Each row was made from one small tree. The marks that hang from a mark follow it in brackets, in alphabetical order. Every link used is in the known rows. Write each row's tree.
Known rows
tidot(pesa zasi(rebem(lisom tudi))): [-1.24  0.11  1.97  0.09 -4.26  0.70  1.11  1.79 -0.68  2.95  2.90 -1.74
 -3.93 -0.55 -0.01 -1.47  1.33 -1.05 -0.62]
gomi(lisom): [-1.69  0.40  1.74  1.25  3.02  1.36 -3.48  2.11 -0.44 -1.42 -0.89  2.52
  1.98  0.61  0.88 -1.73  0.99 -1.55 -3.16]
zasi(rebem(lisom pesa(tidot) tudi)): [-0.53 -1.72 -0.93 -3.28  0.24 -2.70  0.15 -1.15  2.67 -1.05  1.52  1.63
 -0.22 -1.41  3.58 -0.42 -1.67  1.46  1.88]
lisom(rebem): [-1.64  0.36  3.78  0.63  2.98  2.50 -2.95 -0.38 -2.52 -0.10 -3.03  1.41
 -1.79 -1.42 -2.62 -1.64  1.87  0.00 -1.18]
lisom(rebem(pesa)): [-0.23 -0.42  0.88 -1.59  2.68  1.62 -3.36 -1.66 -1.39 -0.50 -2.92  0.55
 -0.16 -1.15 -1.38 -1.56  2.68  1.20 -0.50]
gomi(lisom zasi): [-1.25  0.82  1.77  0.28  2.56  1.56 -5.59  0.68  1.00 -2.27 -0.35  3.45
  1.59  2.24  0.18 -0.90  2.08 -2.72 -4.50]
lisom(rebem(pesa(tidot(zasi)) tudi)): [ 2.66  1.25 -0.69 -1.53 -2.28  0.44 -2.11 -0.21  2.63 -0.01  0.98  0.77
 -1.10 -0.52  1.37  0.20  3.73  2.92  0.65]
tudi(rebem(fenubo lisom pesa)): [-0.42 -0.91 -1.96  0.44  1.87 -1.00  0.29 -0.30 -1.92  0.52  0.04 -1.06
  1.23  0.15  0.69  0.36 -4.03  0.71  0.30]
tidot(pesa zasi(rebem(tudi))): [-0.38  1.82  1.02 -0.43 -5.09  2.29  0.14  1.60 -0.74  3.38  1.27 -2.94
 -3.42  0.60 -0.58 -0.88  3.58  0.25 -0.27]
tidot(zasi): [ 0.38  0.63  2.86  2.65  0.33  2.84 -1.42  1.90 -1.94  2.13 -0.49  0.55
 -0.54 -0.07 -0.40 -2.62  2.38  0.40 -2.39]
gomi(lisom zasi(rebem(tudi))): [-2.66  1.08  0.38 -2.10 -0.45  0.14 -2.84  0.47  2.65 -0.61  0.18  2.80
  0.46  1.18  0.01  0.66  3.63 -2.63 -1.02]
tudi(rebem(fenubo(gomi) lisom)): [-1.46 -0.29  0.75  3.03  1.03 -0.90  4.05  1.81 -3.44  0.37  1.87 -1.01
  1.02  0.50 -1.28  1.10 -4.79 -0.84 -0.24]
tidot(pesa zasi(rebem)): [ 0.25  1.18  3.97  1.31 -4.22  2.82 -0.59  0.46 -2.06  3.22 -0.16 -3.11
 -2.83  1.68 -2.25 -2.25  2.73 -1.36 -1.27]
rebem(fenubo): [ 0.28  0.62 -0.27  2.43  2.32  1.78 -1.27  0.16 -0.80  0.03 -2.72 -0.50
 -0.65 -0.92 -0.46 -0.43 -1.21  0.78 -0.73]
tudi(rebem(fenubo(gomi(zasi)) lisom)): [-0.72  0.13  0.44  1.87  0.54 -0.75  1.85  0.19 -1.98 -0.66  2.47 -0.09
  0.41  2.17 -2.04  1.84 -3.67 -2.32 -1.20]
rebem(pesa): [-0.12 -0.41 -0.53 -1.14  3.18  1.27 -3.01 -0.39 -1.34 -0.56 -2.04  0.49
  1.74 -0.35  0.95 -2.85  1.66  1.87 -1.06]
gomi(lisom(rebem(fenubo)) zasi): [ 0.77  1.25  1.60  0.98  0.73  1.26 -4.49 -1.44  2.14 -2.36 -2.13  1.50
 -1.02  0.98 -2.66  2.44  1.31 -3.68 -2.30]
lisom(rebem(fenubo(gomi) tudi)): [-0.10  1.41 -0.82  0.62 -0.57  0.59  2.84  1.05 -0.08 -0.25 -0.23 -0.50
 -1.74 -1.95 -2.10  2.24  1.15  0.85  1.53]
fenubo(gomi(zasi(rebem(pesa)))): [ 0.10 -0.94  1.00 -3.04 -0.38 -0.22  0.49 -2.58 -0.31 -0.56 -0.53  0.05
  1.57  2.45 -1.67 -0.85  2.96 -1.43  0.47]
rebem(pesa tudi): [-0.81  0.23 -3.60 -2.76  2.27  1.01 -2.44  1.34  0.37 -0.50 -0.68  1.06
  1.27 -1.33  2.50 -1.87  2.75  3.66  0.02]
tudi(rebem(fenubo lisom)): [-1.89  0.07  0.11  2.68  1.98  0.01  0.68  0.92 -2.83  1.03 -0.06 -0.25
 -0.26 -0.38 -0.87  0.60 -4.98 -0.05 -0.73]

Which tree is each row?
[ 1.20  0.39 -3.44 -1.53 -0.91 -0.29  2.41 -0.43  0.87 -0.76 -0.26 -1.45
 -0.20 -1.41 -0.82  2.03  2.00  1.92  2.55] : lisom(rebem(fenubo(gomi) pesa tudi))
[ 2.15  0.20 -0.99 -1.19  0.36  0.43 -4.71 -2.95  3.00 -2.37 -2.21  0.86
  0.82  1.48 -1.53  2.12  1.89 -2.77 -1.58] : gomi(lisom(rebem(fenubo pesa)) zasi)
[ 2.80  1.20 -2.48  0.04 -1.27 -1.50  2.54 -0.26 -0.14 -1.16  1.63 -2.09
  3.12  3.58  0.59  2.45 -3.54  1.67  1.45] : tudi(rebem(fenubo(gomi) pesa(tidot)))
[ 1.16  0.22 -5.14 -1.03 -0.94 -1.54  1.91  2.07  2.31 -1.92  1.78 -0.38
  3.82  0.71  2.49  1.89  1.14  0.51  0.83] : rebem(fenubo(gomi(lisom)) pesa tudi)
[-0.90  0.01 -2.07  1.32  1.86 -0.10  0.34  1.60  0.79 -0.31  0.46  0.81
 -1.46 -3.29  1.92  0.05 -2.24  1.39 -0.28] : rebem(fenubo lisom tudi)
[ 0.06 -1.46  1.12  3.19  2.09 -0.79  3.33  1.04 -1.65 -1.17  1.03 -0.39
 -0.13 -1.48 -0.07 -0.03 -3.34 -1.02 -0.55] : rebem(fenubo(gomi) lisom)
[-1.47 -0.99 -0.22  0.49 -1.08 -2.20  5.82  0.85  0.10  0.50  1.72 -0.68
 -1.29 -2.13 -0.11  1.35 -2.33 -0.72  2.64] : zasi(rebem(fenubo(gomi) lisom tudi))
[-0.26 -0.21  1.76  1.40 -0.75 -0.17  4.27 -0.53 -1.64  0.84 -1.04 -2.07
 -0.37  0.16 -2.53  0.81 -1.01 -1.25  1.97] : zasi(rebem(fenubo(gomi)))
[ 1.43  1.11 -0.11  1.33  0.97  1.43  0.13 -0.48  0.37 -1.51 -0.22  0.02
  0.01  1.59 -1.56  0.81  0.22 -1.11 -1.20] : rebem(fenubo(gomi(zasi)))
[-2.43 -2.07 -1.04 -3.20  1.00 -1.72  0.37 -0.48  0.05  0.71  0.02  0.90
 -0.27 -2.52  2.03 -1.58  0.41  1.06  1.68] : zasi(rebem(lisom pesa tudi))
[ 0.46  0.43 -2.61  0.53 -1.13 -1.39  2.37  1.34 -0.98 -0.91  1.56 -1.58
  5.18  3.74 -0.21  2.23 -1.51 -1.15  0.11] : tudi(rebem(fenubo(gomi(lisom)) pesa))
[-1.80 -0.60 -0.72  0.28 -0.05 -1.16  2.40 -0.11  0.63  0.87 -0.32  0.11
 -2.22 -3.31  0.41  0.72 -2.42  0.08  1.68] : zasi(rebem(fenubo lisom tudi))
[-0.48  1.44 -1.47  0.54  0.80  1.59 -0.94  0.08  0.83  0.21 -1.90 -0.14
 -2.81 -2.76 -1.34  1.72  0.91  1.62  0.84] : lisom(rebem(fenubo tudi))
[ 0.96 -0.56  1.15 -2.51  0.26 -1.03 -1.39 -2.47  1.18 -0.97 -1.57  0.26
  0.72  0.90  1.31 -1.12 -0.38  0.99  1.37] : zasi(rebem(pesa(tidot)))
[ 2.22 -0.58 -1.12 -0.71 -1.01 -1.53 -0.95  1.24  2.95 -0.72  3.53  1.78
  0.19 -0.73  4.64 -1.33  0.18  2.35 -0.64] : rebem(lisom pesa(tidot(zasi)) tudi)
[-0.55 -1.58  0.13 -1.47 -2.10 -0.92  1.70  0.33  0.42  2.90  1.67  0.49
 -0.60 -1.99  1.68 -1.60  2.19  0.76  1.11] : tidot(zasi(rebem(lisom pesa tudi)))
[ 1.51  0.76  4.66  1.32 -2.62  0.34  0.03 -0.40  0.38  1.78 -0.05  0.49
 -1.19  1.28 -0.33 -0.94  0.40 -0.37 -0.04] : pesa(tidot(zasi(rebem)))
[ 1.41 -0.41 -1.69  0.41  1.14 -2.09 -0.13 -1.18  0.64 -1.22  1.23 -0.22
  1.51  1.27  2.09  1.33 -6.06  1.25  0.36] : tudi(rebem(fenubo lisom pesa(tidot)))
[ 1.57  0.64  2.34  2.97 -3.09  1.08  1.99 -0.53 -0.66  3.36 -1.96 -1.97
 -1.76 -0.19 -2.10  0.17  0.54 -0.98  0.89] : tidot(zasi(rebem(fenubo)))
[ 1.98 -2.06  0.82  1.21 -2.53 -1.22  2.52 -1.78 -0.05  2.52 -0.28 -1.69
 -0.83 -1.04  0.08 -0.40 -1.26 -0.85  1.38] : tidot(zasi(rebem(fenubo lisom pesa)))
[-2.38 -1.27 -0.22 -0.68  2.85 -0.41 -1.14  0.53 -3.42  0.47  0.58  0.71
  2.12  0.41  0.63 -1.89 -1.94  1.05 -1.06] : tudi(rebem(lisom pesa))
[ 2.32  0.49 -3.83 -2.60 -2.08 -1.64  0.61 -2.36  4.21 -0.85 -0.49 -0.95
 -0.22 -0.18  2.61  1.95 -1.18  2.55  3.67] : zasi(rebem(fenubo pesa(tidot) tudi))
[-0.25 -1.08  1.14 -2.84 -1.22 -1.42 -0.08 -1.48  1.08 -1.87  0.48  1.04
  3.40  3.51 -0.97 -0.24  3.18 -3.68 -0.87] : fenubo(gomi(lisom zasi(rebem(pesa))))
